Each row was made from one path, in order. Every step used is in the known rows, and no mark comes twice. Write each row's path.
Known rows:
sigo-latol: [  4.0  32.9   3.0 -10.7  12.7   7.1 -34.2  40.1 -36.3 -10.8  -0.6  -9.6
   2.4 -47.9  -6.0  -3.3  36.0   8.3  -2.2 -12.6  20.3]
vofof-luseva: [  8.8  33.3  -8.1  -5.1  13.3  -6.3  -4.2  27.5 -36.3  30.4   0.1 -19.9
  17.3 -60.4 -11.4  -2.7  23.5   4.3   5.8 -28.3 -12.3]
sigo-latol-vofof-luseva-pata: [ -2.7  38.1 -10.5  -8.6  10.6 -31.2 -11.3  39.5 -56.5   6.8 -16.4  22.4
  37.5 -36.0 -23.5  -9.6  25.8 -10.9  14.7 -24.7  15.3]
sigo-latol-pata-luseva: [  9.5  16.0  26.2  -5.9  13.0  -3.6 -60.3  28.8 -32.8  -8.2  10.5   0.1
  -4.1 -54.3 -14.0 -16.6  33.7  -2.8   6.0 -10.4  36.8]
pata-luseva-sigo-latol: [  1.4  39.4  15.7  18.4  -8.0   7.9 -53.6  36.3 -41.9 -14.9   0.4  -1.3
  -5.6 -69.8   3.3   4.9  41.4  -3.7   5.4 -22.3  21.4]
pata-luseva-sigo-latol-vofof-butik: [-10.5  47.1  15.8   9.4  11.2  -3.3 -32.7  34.9 -20.0 -29.2 -15.0   7.4
  -1.0 -62.7 -12.8   6.9  19.0  -4.2  10.6 -22.0  38.7]
sigo-latol-vofof: [ -3.6  37.7  -0.5 -23.4  22.4 -10.6 -24.7  33.6 -32.9 -13.6 -13.9   1.5
  16.6 -33.6 -11.4  -5.3  32.3  -3.0  11.4 -17.0  31.4]
sigo-latol-vofof-butik: [ -7.4  41.0   1.7 -18.8  32.8  -4.7 -12.2  38.6 -12.7 -24.6 -17.1  -2.0
   6.6 -40.4 -21.1  -2.8  15.2   6.1   0.0 -14.5  37.5]
pata-butik-vofof: [  0.4  30.6  15.5 -34.8  11.4 -32.0   3.2  17.8 -14.0  -7.2   7.7 -18.8
   9.6 -40.8   5.1   9.9  24.7  -2.7  12.0  11.0 -10.9]
bobal-luseva-sigo-latol-vofof: [-10.7  53.4   9.6  11.6   4.7 -24.6 -29.1  19.8 -52.9 -30.6 -18.8   9.0
   8.0 -51.9  -1.0  17.8  29.8  -3.8   9.0  -5.1  40.1]
luseva-sigo-latol: [ -7.3  32.4   6.5  -0.3   2.9   3.6 -33.4  41.8 -45.7 -22.0   0.0   3.1
   5.4 -62.7   6.4  19.0  31.8  -2.9   6.1 -12.4  20.7]
butik-vofof-luseva-sigo-latol: [ -1.6  39.0   4.9 -14.0 -11.2 -19.4  -7.8  52.7 -48.9  13.9  -0.8  15.6
  15.1 -59.9  17.9   7.3  18.9  -8.8   6.8  -5.3 -15.3]
vofof-butik-pata-luseva: [  9.1  29.0  -4.8   3.5  17.0  14.4 -41.8  36.2  -4.2   4.0   9.8 -25.5
 -13.8 -64.4 -14.4  -7.0   9.3  24.3   1.3 -16.5   5.4]
bobal-luseva: [  8.6  44.9   7.7  16.4   6.3  -9.2 -24.7  10.1 -39.5  -5.2   0.4 -28.4
   2.0 -61.7  -7.4   5.9  28.2  18.3  -5.0  -7.4  11.0]
butik-vofof-luseva-sigo-latol-pata: [ -3.6  16.8  17.9 -27.5   1.5 -34.1 -14.1  48.7 -49.9  10.9  11.8  27.4
  21.0 -56.5  13.6   5.0   8.9 -20.6  16.0   7.8   0.2]
butik-vofof-luseva-pata: [  4.7  30.1   0.8  -6.6 -12.4 -34.1   1.3  40.5 -47.8  30.1  12.9  12.5
  36.2 -52.5   3.1  -8.5  11.9  -4.5  11.3  -4.9 -33.7]
pata-latol-vofof-butik: [ -0.9  22.6   8.6 -34.9  48.0 -22.4   1.4  18.8   3.3 -23.7 -16.8  -9.5
  20.0 -41.9 -21.4 -11.8  11.3   7.6  16.4  -7.9  35.5]
pata-luseva-sigo-latol-vofof: [ -7.2  43.3  12.3   4.9   2.3 -10.0 -45.0  29.9 -38.5 -18.3 -12.4   9.6
   7.4 -53.7  -0.4   4.4  36.0 -13.4  20.8 -23.8  31.3]
bobal-luseva-sigo: [ -3.0  45.3  12.3  28.3  -3.0 -11.1 -27.3  13.5 -51.3 -16.3   2.3 -16.0
   2.9 -75.4   4.2  25.8  24.1   7.0   1.7  -4.6  12.9]
sigo-latol-pata-butik: [ -1.8   9.4  21.8 -36.5  37.2 -27.8 -27.1  15.6 -27.5 -28.3   5.0  -7.4
   2.8 -39.4 -21.5   8.7  34.3  -7.1   9.4   6.7  43.3]
vofof-luseva-sigo-latol-pata: [ -5.5  13.7   9.4 -10.7  15.5 -18.4 -24.1  38.0 -53.5   4.6   5.7  16.4
  17.0 -64.3  -6.4  10.9  19.3 -15.5  14.3 -10.1  21.1]
vofof-butik-pata-luseva-sigo: [ -3.6  28.4  -1.5  14.9   7.5  11.0 -42.1  37.0 -12.1  -5.4  12.6 -14.2
 -11.5 -77.1  -0.2  14.4   4.2  12.9   9.2 -15.5   5.6]
luseva-pata: [ -1.9  28.8   3.0   7.9   2.2 -10.6 -26.6  28.9 -44.6  -4.7  14.6  -3.2
  25.1 -54.0  -8.7   1.7  24.9   1.2   8.4 -13.2   5.9]
pata-butik-vofof-luseva-sigo-latol: [ -6.0  38.8   9.8 -25.0   1.5 -38.5   8.0  36.0 -37.6  -1.7  -7.6   5.2
  11.4 -52.4   7.0  22.3  28.4 -13.8  10.2   4.5 -10.4]
bobal-luseva-pata-latol-sigo: [ -2.1  27.2  27.1  13.8   9.4 -46.7 -28.6  14.2 -49.2 -21.7  -1.5  10.3
  12.3 -57.2 -28.2  19.5  15.4  14.3   5.5   4.0  34.5]

Which path is each row?
[  3.4  16.1  18.6 -51.4  21.7 -51.2   0.7  28.3 -28.4   5.3   2.7   6.1
  14.9 -36.9 -12.1  -1.6  20.9 -12.4  11.3  13.8   5.4]  sigo-latol-pata-butik-vofof-luseva
[ -3.6   7.0  20.8 -32.8  39.3 -33.0 -16.1   0.8 -20.0 -16.9  12.7 -19.1
  10.9 -46.8 -19.9  13.5  25.2  -9.0  19.2   4.5  28.0]  latol-pata-butik
[ -2.0  24.1  -0.8 -28.9  27.8 -38.8   5.0  18.1 -33.3   6.5 -19.8   6.4
  40.8 -51.4  -4.9   3.4  20.5 -16.7  34.2 -21.3  12.6]  pata-latol-vofof-luseva-sigo
[  9.7  29.8  15.1  11.9   7.9 -33.2 -28.7  10.9 -44.7 -22.7  -1.3  -3.4
  18.9 -54.8 -14.3  -8.4  31.4  12.7   2.4   6.0  27.7]  bobal-luseva-pata-latol
[ -8.2  11.6  20.0 -36.5  14.3 -58.3  11.5  14.5 -33.1   9.4  13.5   4.8
  24.7 -56.7   4.6  25.5   7.4 -24.7  27.5  13.5  -8.9]  latol-pata-butik-vofof-luseva-sigo
[  9.9  12.7  23.9  -4.6  14.9  -9.5 -47.3  11.8 -25.6   3.9  20.0 -12.2
   5.7 -60.2 -11.1 -12.2  24.0  -4.7  16.0 -15.1  22.1]  latol-pata-luseva
[-13.8  10.2  27.2 -25.8  27.9 -31.8 -27.3  16.8 -36.2 -39.2   7.1   4.2
   5.0 -52.0  -9.5  30.9  31.0 -17.8  17.5   6.7  45.9]  luseva-sigo-latol-pata-butik
[ -7.5  30.4 -17.3 -29.6  38.1  -2.4 -25.2  50.3  -8.5 -16.2 -10.7   1.3
   1.8 -33.8 -15.1  -1.5   6.4  14.2   6.8  -6.7  33.0]  sigo-latol-vofof-butik-pata
[ -2.6  34.2   4.4  -9.7  -9.6 -23.1   5.1  38.5 -43.4  26.6   8.7   3.2
  25.5 -65.5  20.4  12.4   8.9  -9.9  16.8  -6.0 -34.2]  butik-vofof-luseva-sigo
[  0.7  32.9  -9.3 -10.1  26.9  -2.9 -33.2  28.7  -0.3   1.4  -2.6 -14.5
  -0.5 -48.2 -17.1 -10.0   3.5  14.6  15.0 -19.9  16.1]  latol-vofof-butik-pata-luseva
[ -9.5   9.3  20.2 -12.7  15.5 -11.3 -41.6  34.5 -46.9 -24.3  13.8  15.3
   9.7 -59.3   2.1  16.7  22.3 -14.3  13.9  -2.1  38.3]  luseva-sigo-latol-pata
[ -1.0  30.9  -0.2  11.9   6.4  15.3 -53.1  52.6 -18.5 -17.8   3.1  -2.2
 -19.7 -72.7  -2.6   7.6  13.6  14.5   0.0 -12.1  21.6]  vofof-butik-pata-luseva-sigo-latol
[-10.6  32.2  -3.9   1.1  18.6  -6.6 -35.2  29.8  -9.8  -7.1  -1.1  -3.4
   1.0 -62.8  -5.1  12.9  -1.2   3.3  22.5 -19.2  17.1]  latol-vofof-butik-pata-luseva-sigo
[  1.1  10.0  15.7 -23.9  23.5 -10.2 -39.9  34.4 -37.2 -14.9  11.9   4.1
   6.3 -46.4 -12.2  -5.9  26.4  -3.9   5.5  -2.9  37.4]  sigo-latol-pata
[  0.6  35.9  16.4  22.1  -6.1   3.9 -42.8  20.6 -36.0  -2.1   9.6 -14.3
   4.4 -76.2   6.0  13.1  30.8  -4.1  15.6 -26.6   6.0]  pata-luseva-sigo
[ 10.8  18.9   8.3 -27.4  -0.3 -46.6   5.5  37.2 -37.2  17.0   4.2  15.3
  42.5 -46.5  -1.3 -21.7  16.4  -5.0  16.8   5.5 -19.4]  butik-vofof-luseva-pata-latol
[  1.9  41.2 -12.1 -21.2  22.8 -18.7  -8.9  36.4 -39.4  13.8 -23.9   1.9
  25.0 -37.3 -17.1 -10.1  27.2  -6.3  12.0 -28.2  15.2]  sigo-latol-vofof-luseva
[ -6.1   8.4   3.0 -31.2  45.1 -15.9 -22.3  41.7   1.1  -9.1   2.8  -4.7
  -4.8 -52.8 -22.9  19.5  -9.8  28.4   7.8  -2.2  25.7]  vofof-butik-pata-latol-sigo
[ -1.2  36.7  15.8   3.3  27.4 -44.4  -5.6   8.1 -22.5 -37.1 -16.0   3.5
  24.2 -47.1 -31.4  -8.2   9.8  11.5   8.1   6.0  44.8]  bobal-luseva-pata-latol-vofof-butik
[  2.8  41.2   9.0  31.6  -5.5 -20.6 -30.7  13.0 -55.9 -11.4   6.9  -7.0
  13.1 -60.8 -12.7   5.5  25.1  12.1  -2.8  -2.2  14.6]  bobal-luseva-pata
[ -2.7  28.2  16.2 -20.2   0.6 -46.3  -0.4  21.0 -29.4 -13.9  12.4  -1.0
  24.8 -40.3  -1.6  11.5  22.9  -6.5  15.3  14.9  -8.1]  luseva-pata-butik-vofof
[  3.1  36.9  -7.5 -13.0  25.3   2.3 -45.5  44.8  -6.5 -10.8 -10.9  -2.8
  -9.4 -43.2 -21.3 -15.4  12.4  14.4   6.3 -15.7  31.5]  sigo-latol-vofof-butik-pata-luseva
[ -2.8  22.5 -14.0 -13.7  29.4  11.6 -22.3  43.2  -7.1  -1.9  10.5 -23.1
  -5.2 -57.0  -9.2   4.3   0.7  25.4   0.2  -9.1   3.8]  vofof-butik-pata
[  0.4  29.8  -1.7  -4.0  13.6 -39.4   5.7  12.9 -42.4   8.7  -0.4 -13.0
  27.2 -51.0 -26.8  11.5  28.2  -5.9  10.9 -16.1  -3.7]  vofof-luseva-pata-butik
[  1.1  44.0  22.8   3.9  -6.5 -56.6  -4.9   7.8 -41.1 -20.5   7.5  -6.6
  13.4 -47.7  -6.1  12.7  25.2   3.3   4.2  25.1  -0.9]  bobal-luseva-pata-butik-vofof
[-10.1  37.2  -7.7  -8.4  15.3 -25.3   2.7  22.9 -44.7  17.4 -12.8   2.3
  34.5 -55.8  -2.2  17.2  15.1 -17.4  29.8 -31.7  -1.0]  latol-vofof-luseva-sigo
[  9.1  14.4 -23.1 -51.9  42.5 -33.5  -7.6  29.0 -20.3  25.8 -16.2  -1.7
  30.8 -30.4 -11.4 -19.0  14.1   2.0  31.8 -15.8   6.9]  butik-pata-latol-vofof-luseva
[ -0.4  16.9  19.3 -25.7   2.9 -58.0   2.7  41.7 -40.4  21.7   5.4  28.9
  35.0 -48.6 -11.5   4.7   0.6  -0.9  18.6   0.0 -12.0]  butik-vofof-luseva-pata-latol-sigo
[  8.2   9.6  -6.3 -32.7  42.0  -2.5 -21.3  37.7   3.7 -11.8   2.0 -17.4
   2.4 -50.8 -13.2 -10.0   5.8  24.6   5.5   2.2  18.9]  vofof-butik-pata-latol
[ -1.4   6.3   0.8 -37.0  34.6 -21.0 -35.2  36.0 -17.6   1.7   5.8  -1.0
   5.1 -43.4 -12.1  14.6   6.4  18.1  19.4  -5.4  19.1]  butik-pata-latol-sigo
[-15.1  38.6   4.5 -13.7  12.7 -14.2 -27.2  34.1 -42.1 -22.9 -12.5  14.6
  19.4 -45.4   2.1  16.8  27.7 -13.8  19.3 -16.3  31.5]  luseva-sigo-latol-vofof
[ -5.3  26.7  26.5  11.9   6.7 -21.4 -45.8  20.0 -58.0 -32.6   6.6   9.1
  -1.7 -67.5  -3.5  19.4  23.7  -3.4   2.7  11.5  47.3]  bobal-luseva-sigo-latol-pata
[ -1.5  16.1   7.1 -25.9  25.3 -41.3 -15.4  17.5 -31.3 -18.0  -7.6  13.1
  44.4 -32.2 -14.9 -14.0  24.1  -9.1  30.1  -8.7  30.2]  luseva-pata-latol-vofof
